What can hang from each mark:
U: M
Z: W
M: W
R: A
L: W Y
W: F M V
B: A
A: B F Z
F: W
V: U
K: W

Each row was made from one small tree. The marks that hang from a mark follow it in brackets, in alphabetical order. Every link used is in the known rows. Write each row's tree.
Known rows:
R[A[F[W[M]]]]: [-1.94 -2.05  0.37 -2.68  3.69  3.00 -2.98  1.20  1.96  0.39  0.44 -1.19
  0.72  1.72 -1.18 -0.24  0.54  0.11  0.07  0.00  0.20  1.86 -0.44]
L[W[F M V] Y]: [-3.56  0.76 -0.06 -4.06  1.96  1.71 -3.93  0.04  2.71  0.69 -1.49 -2.28
  0.93  0.44  0.69  1.82 -0.20 -2.12  0.00 -2.18 -2.01  0.18 -0.25]
B[A[Z[W]]]: [-2.62 -1.06 -0.31 -2.27  2.98  2.96 -2.24 -0.57  0.40  0.14 -1.74 -1.54
  0.07  1.32 -0.61  0.80  0.07  0.65  0.32  0.35  1.40  1.22 -1.48]
K[W]: [-2.50 -1.28  0.75 -2.31  1.96  1.29 -1.85  0.19  1.28 -0.26 -0.78 -1.18
  0.60  1.70 -2.27  1.53  0.19 -1.62 -0.75 -0.19 -0.83 -0.20 -0.76]
W[M V]: [-3.50 -0.98  1.72 -3.27  2.13  4.09 -2.47  0.99  1.17  1.56 -1.97 -2.17
  1.69  2.41  0.81  2.18 -1.18 -0.08 -0.17 -1.36 -1.91  0.61 -0.23]
R[A[F]]: [-1.71 -1.94  0.18 -2.21  3.64  2.43 -2.26  0.64  1.48  0.53 -0.06 -1.15
  0.18  2.03 -1.10 -0.66  0.10  0.13  0.18 -0.28  0.78  1.87 -0.60]
M[W[F V]]: [-2.45  0.01 -0.41 -2.69  2.37  3.01 -1.14 -0.25  0.94  1.30 -1.36 -1.47
  1.70  3.01 -0.81  1.96 -0.09 -0.66  0.93 -1.80 -1.29  1.02 -0.52]
A[B F]: [-2.10 -1.71 -0.39 -2.59  2.57  2.51 -2.32 -1.97 -0.89  0.05 -2.90 -0.58
 -1.31  0.99 -1.09  0.82 -0.95  0.66  0.88 -1.53  1.32  1.39 -2.13]
W[F V]: [-2.52 -0.80  0.68 -2.60  1.87  2.50 -1.26 -0.41  0.78  1.41 -1.85 -1.50
  1.31  2.40 -1.53  0.79  0.29 -1.53  0.94 -0.98 -0.04  2.70 -0.91]
B[A[F Z]]: [-2.14 -1.92 -0.10 -2.55  3.49  3.47 -2.31 -0.60 -0.07 -0.54 -2.29 -1.42
 -0.33  1.77 -0.94  0.15 -0.24 -0.13  0.31  0.06  1.48  1.79 -1.68]
F[W]: [-2.25 -1.49 -0.01 -2.36  1.58  1.73 -1.36  0.14  1.18 -0.54 -0.31 -1.00
  0.05  1.76 -2.20  1.37  0.65 -0.83  0.14  0.26 -0.82  1.44 -0.70]
L[Y]: [-2.18 -0.37 -0.67 -2.13  1.57 -0.29 -2.02 -1.34 -0.02  0.43 -1.59 -1.41
 -0.55  1.29  0.11  0.94 -0.74 -1.00 -0.57 -3.11 -1.47  0.73 -0.29]
U[M[W]]: [-1.82  0.14 -0.87 -2.79  2.32  1.28  0.16 -0.02  0.82  0.81 -1.00 -1.52
  0.05  0.66 -1.60  2.89  0.50 -0.21 -0.85 -1.29 -0.97 -0.06 -0.19]
R[A]: [-1.47 -1.76  0.14 -1.93  3.20  1.64 -1.70  0.50  1.64  0.85  0.46 -0.93
  0.23  1.84 -0.70 -0.51  0.44  0.76  0.23 -0.51  0.36  2.02 -0.18]
V[U[M]]: [-2.06 -0.68  0.42 -3.11  1.70  0.13  0.66  0.81  0.35  0.47 -0.51 -0.94
 -2.60  0.47 -2.46  2.42 -0.49 -0.10 -1.75  0.00  0.58  3.14 -0.59]
Z[W[F M V[U]]]: [-4.40  0.67  0.87 -3.49  1.74  3.19 -2.54  0.92  1.52  2.10 -1.03 -2.03
  1.49  1.35 -1.02  2.80 -0.52 -0.16 -0.39  0.29  0.51  1.54 -1.05]
B[A[F Z[W[V]]]]: [-3.05 -1.24  0.05 -2.56  3.57  4.27 -3.01 -0.18  0.33  0.15 -2.67 -2.02
  0.15  1.79 -0.64  0.70 -0.47 -0.17  0.44  0.38  1.50  0.97 -1.87]
K[W[F V[U]]]: [-2.74 -1.05  1.43 -2.96  2.13  1.74 -1.87  0.78  1.34  0.67 -1.00 -1.28
  0.47  1.78 -2.78  1.59  0.27 -2.29 -0.54 -0.19 -0.39  1.94 -0.97]
M[W]: [-2.29 -0.24 -0.79 -2.37  2.14  2.22 -0.77 -0.34  0.77  0.36 -0.84 -1.19
  0.76  2.81 -0.61  2.19 -0.60  0.20  0.29 -1.52 -1.35 -0.02 -0.41]
W[F M V]: [-3.16 -0.63  1.35 -3.64  2.00  3.67 -2.44  0.33  1.25  1.88 -1.54 -1.77
  2.70  1.94 -0.45  1.68  0.13 -0.73  0.34 -1.19 -0.80  2.28 -0.51]
F[W[M V]]: [-3.13 -1.39  1.13 -3.16  1.96  3.65 -2.61  1.20  1.68  0.50 -0.93 -1.76
  1.26  1.96 -0.76  2.12  0.09 -0.70  0.05 -0.32 -2.05  1.00 -0.35]
W[F M]: [-2.55 -0.62  0.40 -3.55  1.54  2.11 -1.83 -0.41  1.00  0.88 -0.36 -0.97
  2.34  1.17 -1.48  1.49  0.71 -0.20 -0.18 -0.60  0.20  2.48 -0.60]
A[B F[W[M]] Z]: [-2.89 -1.75  0.58 -3.47  2.72  5.36 -3.53 -2.18  0.24 -0.60 -2.11 -0.55
  0.02  0.09 -1.64  1.06 -0.19 -0.01  1.27  0.47  2.29  0.88 -1.21]
V[U]: [-2.38 -1.12  0.66 -2.79  1.47  0.57  0.05  0.57  0.26  0.10 -0.47 -0.69
 -2.25  1.83 -1.90  1.69 -1.23  0.10 -1.04  0.03  0.57  3.39 -0.78]

Which tree is each row?
[-1.94 -0.11 -0.16 -3.38  1.96  0.41  0.63  0.67  0.49  0.72 -0.25 -0.86
 -1.82  0.60 -2.56  2.77 -0.14 -0.08 -1.44 -0.41  0.39  3.14 -0.54]  V[U[M[W[F]]]]
[-2.73 -0.93  0.98 -3.30  1.94  1.84 -2.63  0.26  1.60  0.30 -0.27 -1.11
  2.29  1.06 -2.42  1.81  0.97 -1.53 -0.84 -0.21 -0.59  0.70 -0.71]  K[W[F M]]
[-2.57 -0.83  1.31 -3.14  2.26  1.51 -1.56  0.90  1.39  0.85 -1.03 -1.40
  0.30  1.09 -3.03  1.95  0.60 -2.37 -0.86 -0.20 -0.40  1.81 -0.88]  K[W[F V[U[M]]]]
[-3.24 -0.62  1.73 -4.12  1.95  3.14 -1.98  1.09  1.04  1.92 -1.10 -1.49
  1.17  1.75 -0.87  2.09 -0.45 -0.49 -0.36 -0.77 -0.30  3.86 -0.57]  W[F M V[U]]
[-3.23  0.61 -0.08 -3.55  2.04  0.57 -2.47  0.65  2.29  0.31 -1.71 -2.29
 -1.97  0.30  0.23  2.18 -1.03 -2.10 -0.74 -1.88 -1.91  0.23 -0.27]  L[W[V[U[M]]] Y]
[-3.78  0.78  0.28 -2.93  1.77  2.11 -1.42  0.51  1.25  1.95 -1.27 -1.95
  0.37  1.00 -2.04  2.54 -0.06 -0.77 -0.30  0.43  1.05  1.67 -1.23]  Z[W[F V[U[M]]]]
[-2.43 -1.98  0.17 -3.05  2.76  3.29 -2.84 -0.78 -0.41  0.15 -2.71 -0.78
 -1.84  1.01 -1.46  1.31 -0.82  0.10  0.95 -1.03  0.58  2.22 -2.10]  A[B F[W[V[U]]]]
[-2.51  0.00 -0.13 -3.03  2.32  2.65 -0.83  0.24  0.82  1.29 -1.08 -1.29
  0.62  2.86 -1.13  2.26 -0.51 -0.47  0.48 -1.51 -0.95  2.12 -0.55]  M[W[F V[U]]]
[-2.39 -0.46  0.90 -3.31  2.00  1.63 -0.31  0.53  0.67  1.69 -1.46 -1.40
 -0.47  1.24 -2.37  1.69  0.22 -1.38 -0.24 -0.59  0.49  4.06 -0.83]  W[F V[U[M]]]
[-2.51 -0.96  0.47 -2.06  3.22  3.31 -2.27 -0.04  2.26  0.88  0.56 -1.14
  0.96  1.31 -0.99 -0.28  0.50  0.44  0.57  1.03  1.99  0.96  0.13]  R[A[Z[W]]]
[-3.25 -0.33  0.00 -2.39  1.95  3.82 -2.35 -2.98  0.23  0.57 -2.04 -0.60
 -0.19 -0.05 -0.96  1.40 -0.39  1.11  1.45  0.41  3.04  0.08 -1.12]  A[B Z[W]]
[-1.79 -2.21 -0.65 -2.52  3.40  2.25 -2.54  0.43 -0.04 -0.50 -1.95 -1.47
 -0.67  1.88 -1.15  0.56  0.18  0.09  0.05 -0.57 -0.14  2.23 -2.19]  B[A[F[W]]]
[-3.07 -1.19 -0.05 -2.90  3.45  4.15 -3.19 -0.21  0.41 -0.02 -2.13 -1.84
  0.52  1.38 -0.62  0.96 -0.34  0.30  0.08  0.47  1.59  0.90 -1.77]  B[A[F Z[W[M]]]]
[-2.71 -0.81  1.28 -2.93  2.12  2.05 -0.35  1.18  0.62  1.33 -1.88 -1.81
 -1.48  1.72 -1.09  2.20 -1.06 -0.69 -0.76 -0.76 -0.61  2.37 -0.52]  W[V[U[M]]]
[-3.18 -1.39  1.40 -3.49  1.90  3.28 -2.26  1.71  1.55  0.51 -0.61 -1.56
  0.19  1.85 -1.05  2.42 -0.31 -0.50 -0.40 -0.01 -1.71  2.12 -0.38]  F[W[M V[U]]]
[-3.10  0.63 -0.54 -3.33  1.87  0.89 -3.11 -0.45  2.40  0.36 -1.70 -2.07
 -0.07  0.75 -0.07  1.19 -0.09 -2.66  0.43 -2.00 -1.50  0.45 -0.51]  L[W[F V] Y]
[-2.13 -2.06  0.66 -2.71  3.82  3.54 -3.19  1.45  2.05  0.75  0.02 -1.48
  0.83  1.97 -0.83 -0.17  0.35 -0.08  0.23 -0.15 -0.16  1.79 -0.42]  R[A[F[W[M V]]]]
[-3.61  0.22  0.35 -2.49  1.51  3.53 -1.54 -1.61  1.45  0.28 -0.76 -1.22
  1.51  1.08 -2.30  1.22  0.32 -1.05  0.65  1.73  2.78  0.45 -0.45]  A[Z[W[F]]]
[-2.58 -1.27  0.82 -2.92  1.95  2.23 -1.13  1.32  1.28  0.35 -0.85 -1.49
 -0.94  1.49 -2.07  2.13  0.16 -1.16 -0.33  0.12 -1.18  2.26 -0.56]  F[W[V[U[M]]]]
[-2.09 -2.00 -0.48 -2.76  2.56  2.79 -2.81 -1.51 -0.43 -0.38 -2.37 -0.52
 -1.24  0.74 -1.74  1.01 -0.26  0.26  1.04 -0.95  0.85  1.56 -2.11]  A[B F[W]]
[-2.48 -0.96 -0.45 -2.40  2.94  2.82 -2.23 -0.81  0.44  0.26 -1.62 -1.41
  0.38  1.14 -1.05  0.62  0.52  0.42  0.48  0.45  1.79  1.80 -1.59]  B[A[Z[W[F]]]]
[-3.88 -0.57  0.52 -2.83  2.82  5.67 -3.48 -2.39  0.12  0.58 -3.37 -1.30
 -0.09  0.59 -1.01  1.25 -1.18 -0.08  1.60  0.43  3.20 -0.24 -1.70]  A[B F Z[W[V]]]
[-1.44 -1.89  0.24 -2.14  3.52  3.09 -2.39 -1.34  1.13  0.82 -0.23 -0.29
 -0.23  0.56 -0.47 -0.80  0.47  1.59  1.37 -0.31  2.21  2.00 -0.24]  R[A[B Z]]
[-2.57 -1.83  0.24 -2.97  2.65  4.78 -2.97 -2.52  0.03 -0.85 -2.26 -0.40
 -0.69  0.32 -2.16  0.64 -0.11 -0.38  1.58  0.58  2.67  1.10 -1.40]  A[B F[W] Z]
[-3.06 -0.15 -0.20 -2.59  1.89  3.59 -2.37 -3.27  0.26  0.73 -1.83 -0.43
  0.26 -0.31 -1.60  1.13  0.22  0.77  1.70  0.51  3.58  0.90 -1.25]  A[B Z[W[F]]]
[-2.68  0.66 -1.19 -3.26  1.56 -0.21 -2.69 -0.99  2.23 -0.34 -0.86 -1.53
 -0.30  0.22 -0.78  1.05  0.37 -2.25  0.07 -1.61 -0.76  0.57 -0.60]  L[W[F] Y]
[-2.78 -1.11  0.50 -2.33  3.65  4.08 -2.83  0.06  2.09  0.55  0.05 -1.38
  0.94  1.50 -1.37 -0.44  0.14 -0.19  0.51  1.27  2.43  0.79 -0.32]  R[A[F Z[W]]]
[-1.67 -2.27  0.24 -2.54  3.96  4.03 -3.28 -0.91  1.29  0.21 -0.34 -0.46
 -0.22  0.58 -1.33 -0.85  0.66  0.69  1.38  0.30  2.29  1.95 -0.66]  R[A[B F[W] Z]]
[-3.85 -0.26  1.00 -3.78  2.03  3.66 -2.62  1.35  3.22  0.12 -1.29 -2.21
  0.74  1.60  0.22  2.34 -0.73 -0.97  0.17  0.28 -1.49 -0.54 -0.47]  L[W[M V]]
[-2.01 -2.17 -0.42 -2.87  3.46  2.68 -2.91  0.66  0.11 -0.33 -1.88 -1.58
 -0.18  1.73 -0.78  0.83  0.11  0.33 -0.19 -0.65 -0.42  2.10 -2.05]  B[A[F[W[M]]]]
[-2.80 -1.07  0.00 -2.30  3.12  3.49 -2.43 -0.32  0.50  0.49 -2.15 -1.83
  0.18  1.61 -0.26  0.87 -0.11  0.45  0.49  0.16  1.08  1.12 -1.44]  B[A[Z[W[V]]]]
[-2.73 -1.52  0.92 -2.76  1.83  2.46 -1.45  1.19  1.23  0.18 -0.84 -1.37
 -0.76  2.16 -1.82  1.80 -0.19 -1.06  0.02  0.12 -1.19  2.39 -0.65]  F[W[V[U]]]
[-2.40 -1.88 -0.15 -3.27  2.65  3.38 -3.38 -1.15 -0.20 -0.13 -2.20 -0.65
 -0.55  0.53 -1.25  1.45 -0.34  0.65  0.73 -1.06  0.44  1.39 -1.93]  A[B F[W[M]]]
[-2.75 -0.26  0.14 -2.76  2.41  2.94 -0.84  0.71  0.81  1.09 -1.35 -1.56
 -0.07  3.22 -0.24  2.60 -1.41  0.00  0.14 -1.64 -1.72  0.91 -0.34]  M[W[V[U]]]
[-1.53 -2.37  0.07 -2.43  4.05  3.22 -3.38  0.04  1.06  0.87 -0.81 -0.81
 -0.51  1.13 -0.68 -0.51  0.34  0.92  1.17 -0.97  0.66  2.20 -1.12]  R[A[B F[W[V]]]]
[-2.37 -1.99 -0.01 -2.81  2.80  3.56 -3.09 -1.15 -0.30  0.12 -2.92 -0.92
 -1.10  1.11 -1.23  1.10 -0.54  0.00  1.30 -1.24  0.33  1.47 -2.07]  A[B F[W[V]]]
